Known rows, with every step that occurs:
memik zufof dedof fuzip: [14.7, -30.9, 6.9, 10.4, 1.1, -35.7, 45.1, 24.1, 57.3, -39.3, -12.2, -38.1, -29.3, -22.5, -20.3, -29.2, -9.7, -25.1, -16.2, -69.1, -12.0]
dedof zibe: [24.4, 9.5, 5.4, 17.4, -28.8, -13.0, 13.6, -7.9, 14.4, -8.9, -3.6, -16.9, -10.7, 17.4, 11.2, 1.0, 16.3, -22.2, -5.7, 20.2, -1.0]
zomu memik fuzip dedof zibe: [1.6, -9.9, 2.6, 9.8, -50.0, -7.0, 33.1, 9.1, -15.1, -19.7, -17.4, -39.9, 5.6, 14.4, -5.1, 9.7, -16.1, 3.3, -23.1, -26.5, 11.5]
fuzip dedof: [-22.5, 20.1, 10.7, -10.6, -10.9, 11.5, -11.0, 1.7, -17.8, -10.5, -2.9, 1.0, -2.3, -24.6, 6.7, -0.5, -20.9, 14.8, 4.1, -29.0, 12.8]
fuzip memik zufof: [33.4, -1.3, 21.8, -1.0, -30.1, -1.9, -15.9, -4.3, 17.1, -31.1, -11.6, -22.6, 10.0, -11.8, -35.2, -16.0, -8.6, -5.1, -13.9, -2.3, -16.7]
fuzip dedof zibe: [1.9, 28.3, 16.5, 6.8, -41.1, -1.2, 2.6, -5.3, -2.8, -19.4, -6.2, -16.8, -13.4, -7.5, 18.5, 0.5, -3.9, -8.4, -1.5, -7.7, 12.1]
zibe dedof zomu memik fuzip: [-5.3, -45.9, -39.3, 15.7, -10.5, -21.1, 49.7, 15.9, -3.1, -20.2, -11.0, -40.1, 40.3, 19.4, -19.5, -2.9, -41.5, 20.4, -27.7, 33.6, 21.6]
zibe dedof zomu memik: [-18.3, -17.7, -49.8, 18.7, -15.9, -28.8, 31.2, 9.7, -14.8, -27.3, -3.5, -22.9, 32.7, 8.3, -3.8, -11.2, -38.7, 21.1, -23.1, 78.8, 16.3]
memik fuzip dedof: [-11.2, -7.4, 20.1, -13.8, -6.3, 19.9, 8.4, 7.7, -5.2, -2.2, -10.6, -17.5, 4.1, -13.4, -7.2, 8.0, -22.8, 13.4, 0.1, -71.9, 18.1]
zomu dedof: [0.8, -21.8, -1.4, 8.9, -1.4, -12.0, 22.3, -7.8, -21.6, -5.7, 0.0, 20.4, -14.5, 5.2, 3.5, 13.8, -14.1, 15.1, -10.0, -7.5, 8.0]
zomu dedof fuzip memik: [18.8, -37.9, 41.6, 12.5, -48.0, -17.6, 30.9, -13.5, -35.6, -29.8, -11.1, 32.5, -4.2, -16.6, -11.4, 4.8, -4.3, 14.1, -4.8, 0.4, -9.2]
zufof dedof fuzip memik: [20.1, -28.2, 27.9, -1.1, -21.8, -20.0, 33.1, 10.9, 19.1, -31.1, -9.8, 8.0, 7.1, -53.5, -13.3, -31.9, 12.7, -3.7, 1.9, -13.5, -16.4]
zomu memik zufof dedof fuzip: [2.6, -42.3, -16.9, 16.1, -15.2, -50.0, 58.2, 34.0, 32.6, -46.5, -15.4, -44.8, -15.9, -9.6, -29.5, -29.4, -19.7, -12.1, -33.0, -38.9, -17.3]
memik zibe: [12.9, -20.9, -6.0, 6.6, 9.9, 6.8, -0.9, -12.7, 21.3, 14.6, -9.2, -0.3, -8.7, 4.3, -19.2, -10.2, 17.9, -6.4, -7.4, -12.3, 7.6]
zibe dedof fuzip memik zufof: [39.4, -22.0, 26.9, 15.3, -52.7, -23.4, 11.1, -0.2, 38.3, -39.8, -16.7, -30.9, 0.5, -18.5, -26.6, -23.2, -14.1, -15.2, -13.8, -7.0, 2.8]
zibe dedof memik zufof: [16.7, 6.0, -28.9, 28.5, -23.7, -10.1, 3.8, -14.2, 41.0, -14.7, -7.3, -54.6, 6.0, 18.9, -39.3, -21.9, -31.6, -11.1, -20.4, 19.4, 31.6]
fuzip memik: [19.6, -0.3, 20.5, -5.9, -25.3, 7.3, -15.0, -7.4, -10.2, -12.1, -4.3, 11.9, 22.7, -21.9, -13.1, -10.0, 6.0, 8.8, 1.6, 25.1, -10.6]
zufof memik zibe: [-7.6, -19.5, -6.8, 3.2, 27.1, -10.2, 13.2, -22.6, 45.9, 7.0, -15.7, 4.8, -5.4, -7.1, -40.2, -23.5, -5.8, -16.0, -17.3, 16.8, 1.6]
zomu memik: [-12.7, -12.1, -24.7, 5.9, -16.6, -14.9, 12.1, 8.7, -23.7, -6.3, -3.3, -7.4, 13.7, 11.0, -9.4, -0.1, -10.7, 12.9, -17.1, 27.0, -5.6]
fuzip memik zibe dedof: [40.6, -21.5, -1.4, 6.8, -18.3, 4.2, -12.2, -20.0, 37.9, 6.9, -12.3, 2.3, 16.8, -24.5, -24.6, -27.6, 14.9, 1.6, -9.8, 25.0, 24.3]
zomu memik fuzip dedof zufof: [-33.4, -4.6, 7.5, 9.8, -43.3, 1.1, 7.8, 11.8, -4.8, -7.6, -15.5, -55.9, 10.8, 15.2, -4.5, 16.8, -51.5, 38.3, -18.9, -38.9, 27.6]
zibe dedof zufof memik fuzip: [-11.9, -14.2, 7.6, 17.5, 6.5, -21.2, 22.1, -8.3, 83.9, 3.8, -14.6, -54.9, 6.1, 8.4, -13.3, -3.1, -50.4, 1.7, -17.9, 0.0, 39.6]
zufof memik: [-20.2, 1.6, 1.0, -3.4, 19.3, -16.2, 12.6, -11.1, 25.2, -9.5, -6.1, 5.6, 3.2, -12.8, -20.7, -13.7, -23.6, -9.0, -8.8, 27.6, -6.7]

Rows:
[3.2, 6.7, -29.4, 23.5, -18.9, -0.7, 5.2, -17.2, 16.4, 6.1, -0.7, -21.3, 18.8, 8.8, -19.9, -15.0, -15.8, 2.2, -5.4, 46.8, 38.8] | zibe dedof memik
[3.1, -18.3, -25.0, 6.7, 22.6, -28.0, 39.2, 23.0, 45.4, -50.7, -7.6, -44.5, 0.9, -17.7, -22.2, -33.1, -33.4, -5.8, -21.4, -10.6, -10.0] | memik zufof dedof zomu
[10.0, -30.5, -17.5, 9.7, 13.0, 3.1, 43.6, 4.5, 37.5, 3.7, -8.7, -30.9, 18.5, -2.8, -39.7, -21.0, -7.8, -1.4, -10.4, -30.2, 17.3] | zufof dedof memik fuzip
[-1.0, -19.7, -34.2, 35.6, -30.8, -21.3, 1.4, -7.6, 45.2, 12.6, -13.2, -50.4, 0.1, 25.4, -5.9, -8.5, -19.5, 18.7, -29.9, 31.0, 44.3] | zomu memik zibe dedof zufof
[20.9, -19.1, -3.7, 0.4, -3.2, -19.9, 25.5, 14.4, 33.3, -62.9, -11.9, -32.7, 23.2, -39.3, -36.4, -41.5, -27.8, 1.6, -20.4, 14.1, -20.0] | fuzip memik zufof dedof zomu
[-30.3, -5.3, 11.0, 21.8, -1.8, -32.8, 23.3, -22.8, 27.2, -12.4, -7.5, -7.7, -18.3, 10.5, -3.1, 10.1, -54.1, 18.6, -20.3, 26.0, 16.2] | zomu dedof zufof memik
[7.5, -10.4, -19.9, 23.2, -11.3, 15.9, 1.6, -31.3, 12.4, 18.0, -12.0, -10.8, 7.4, 21.2, -46.8, -18.0, 10.2, -5.8, -10.2, 21.8, 18.4] | dedof memik zibe
[-20.0, 5.3, 31.8, 3.7, -28.0, 16.7, -3.9, 3.3, 17.3, -1.4, -12.2, -50.5, -3.6, 5.6, 6.4, 17.6, -39.1, 25.2, -1.7, -68.0, 33.5] | memik fuzip dedof zufof
[5.2, -20.2, 5.3, 15.8, -22.7, -22.4, 27.5, 2.1, 21.7, -8.6, -5.2, -10.1, -9.5, -8.3, 7.6, -7.4, -3.5, -9.6, 0.4, -6.7, 19.8] | zibe dedof fuzip
[-30.6, -6.9, 19.6, -16.8, 13.4, 3.5, 21.1, -3.1, 18.9, -12.5, -16.4, -11.4, 7.6, -24.6, -27.1, -4.3, -45.0, 5.6, -9.4, -43.4, 11.8] | zufof memik fuzip dedof
[32.5, -56.5, 33.5, 18.1, -39.9, -10.9, 30.0, -26.1, -13.7, -15.2, -20.9, 31.8, -13.1, -12.6, -30.5, -5.5, 15.7, 6.5, -13.0, -12.3, -2.8] | zomu dedof fuzip memik zibe
[33.6, -42.1, 41.2, 17.5, -53.2, -26.0, 30.2, -8.9, -8.0, -49.2, -17.8, -0.1, -17.3, -6.4, -31.1, -2.4, -18.3, -1.5, -20.8, -26.3, -17.0] | zomu dedof fuzip memik zufof
[-1.7, -39.2, -1.4, 19.2, 6.4, -32.7, 38.4, -20.9, 65.4, -2.3, -20.9, -4.9, -14.9, -17.5, -32.1, -31.6, -10.1, -27.0, -16.8, 10.9, 19.8] | zufof memik zibe dedof fuzip
[-13.9, 27.1, -2.5, 11.4, -34.7, 12.1, -9.8, -12.1, -0.9, -26.6, -11.2, -44.1, 1.0, 2.6, -40.6, -14.4, -42.5, 3.8, -13.0, -22.6, 18.1] | fuzip dedof memik zufof
[-53.6, 35.8, 23.0, 2.7, -13.5, -8.9, -9.3, -13.5, 28.2, -16.5, -9.3, -27.1, -5.1, -17.9, -0.4, -4.5, -61.5, 17.9, -6.6, 4.8, 22.1] | fuzip dedof zufof memik
[1.0, -13.7, -24.4, 11.3, -21.6, -22.1, 10.6, 12.8, 2.1, -26.7, -10.6, -41.7, 0.2, 20.5, -29.1, -7.4, -27.1, -0.9, -32.8, -1.2, -12.2] | zomu memik zufof
[18.8, -19.0, 43.0, 3.5, -47.8, -5.2, 9.2, -6.7, -14.0, -22.9, -10.8, 11.9, 10.4, -21.1, -14.9, -8.8, 10.4, -2.1, 5.3, 7.1, -17.8] | dedof fuzip memik
[34.8, -49.9, 21.0, 5.7, -14.2, -13.9, 31.7, -2.0, 44.2, -16.1, -19.4, 7.8, -2.6, -49.2, -33.0, -42.0, 30.8, -10.1, -6.4, -28.9, -7.8] | zufof dedof fuzip memik zibe
[-8.5, -28.0, 9.7, -5.8, 25.9, -7.2, 30.5, -5.3, 35.1, -1.3, -13.4, -11.6, 10.0, -1.3, -34.4, -4.7, -25.8, -10.1, -13.0, -14.5, -1.9] | zufof memik fuzip
[1.0, -37.8, -15.0, 3.6, -10.5, -6.2, 29.8, 14.6, -10.7, -0.1, -11.1, -24.4, 20.3, 24.6, -22.6, 8.8, -13.4, 11.8, -21.5, -16.1, -1.5] | zomu memik fuzip
[6.8, -50.6, -25.1, 28.2, -30.5, -29.8, 37.9, -1.5, 19.3, -1.9, -18.4, -16.2, -5.7, 6.8, -20.1, -18.0, 2.6, -4.2, -25.0, 8.1, 21.1] | zomu memik zibe dedof fuzip
[29.5, -7.5, 11.0, 23.3, -39.7, 0.0, -25.1, -24.9, 58.1, 9.0, -14.5, -31.2, 10.2, -8.6, -11.8, -18.1, -1.5, 13.5, -10.7, 27.9, 38.7] | fuzip memik zibe dedof zufof
[-4.0, -9.6, -14.3, 26.4, -19.9, -4.4, 23.7, -26.4, -29.9, -3.3, -2.6, 10.1, 0.7, 21.8, -24.5, 6.1, -20.9, 18.0, -12.3, 26.5, 19.7] | zomu dedof memik
[-39.7, 15.0, 16.8, 8.5, -4.9, -1.9, -9.2, -26.3, 50.9, -2.8, -19.5, -26.7, -14.3, -14.9, -18.5, -14.8, -43.7, 10.3, -14.5, -8.2, 29.7] | fuzip dedof zufof memik zibe
[-26.3, -17.9, -33.7, 12.3, -17.3, -19.8, 28.5, 10.4, -38.5, -29.2, -4.6, -14.1, 30.8, 16.5, -12.4, -4.1, -30.5, 21.4, -19.5, 65.4, -10.5] | dedof zomu memik
[19.4, -39.3, -0.9, 22.9, -15.2, -15.7, 26.5, -10.5, 41.7, 4.2, -14.5, -10.0, -18.3, -5.9, -10.5, -18.4, 12.6, -17.9, -7.7, -18.0, 26.4] | memik zibe dedof fuzip
[10.9, -12.5, -15.4, 31.5, -24.0, -11.7, 23.3, -22.5, -3.9, -23.0, -9.6, -24.0, -11.5, 32.3, -45.0, -0.4, -36.0, 3.7, -27.5, -1.9, 13.3] | zomu dedof memik zufof
[-6.4, -7.7, -26.3, 12.5, 0.6, -15.4, 20.2, -0.1, 6.9, -20.7, -0.2, -15.0, 19.4, -3.9, 6.1, -11.6, -27.8, 8.4, -5.8, 51.0, 21.8] | zibe dedof zomu
[-17.1, -5.1, 6.4, 20.0, 6.0, -12.7, -0.2, -28.0, 68.4, 8.6, -17.0, -28.1, -11.9, 9.2, -26.2, -14.1, -21.6, -4.0, -18.1, 19.8, 15.8] | dedof zufof memik zibe
[27.1, -2.1, -8.9, 12.2, -1.5, -26.5, 36.6, 9.5, 50.1, -16.9, -2.4, -21.2, -14.8, -15.6, 12.2, -22.2, 18.6, -24.4, -9.0, -3.7, 0.1] | zufof dedof zibe
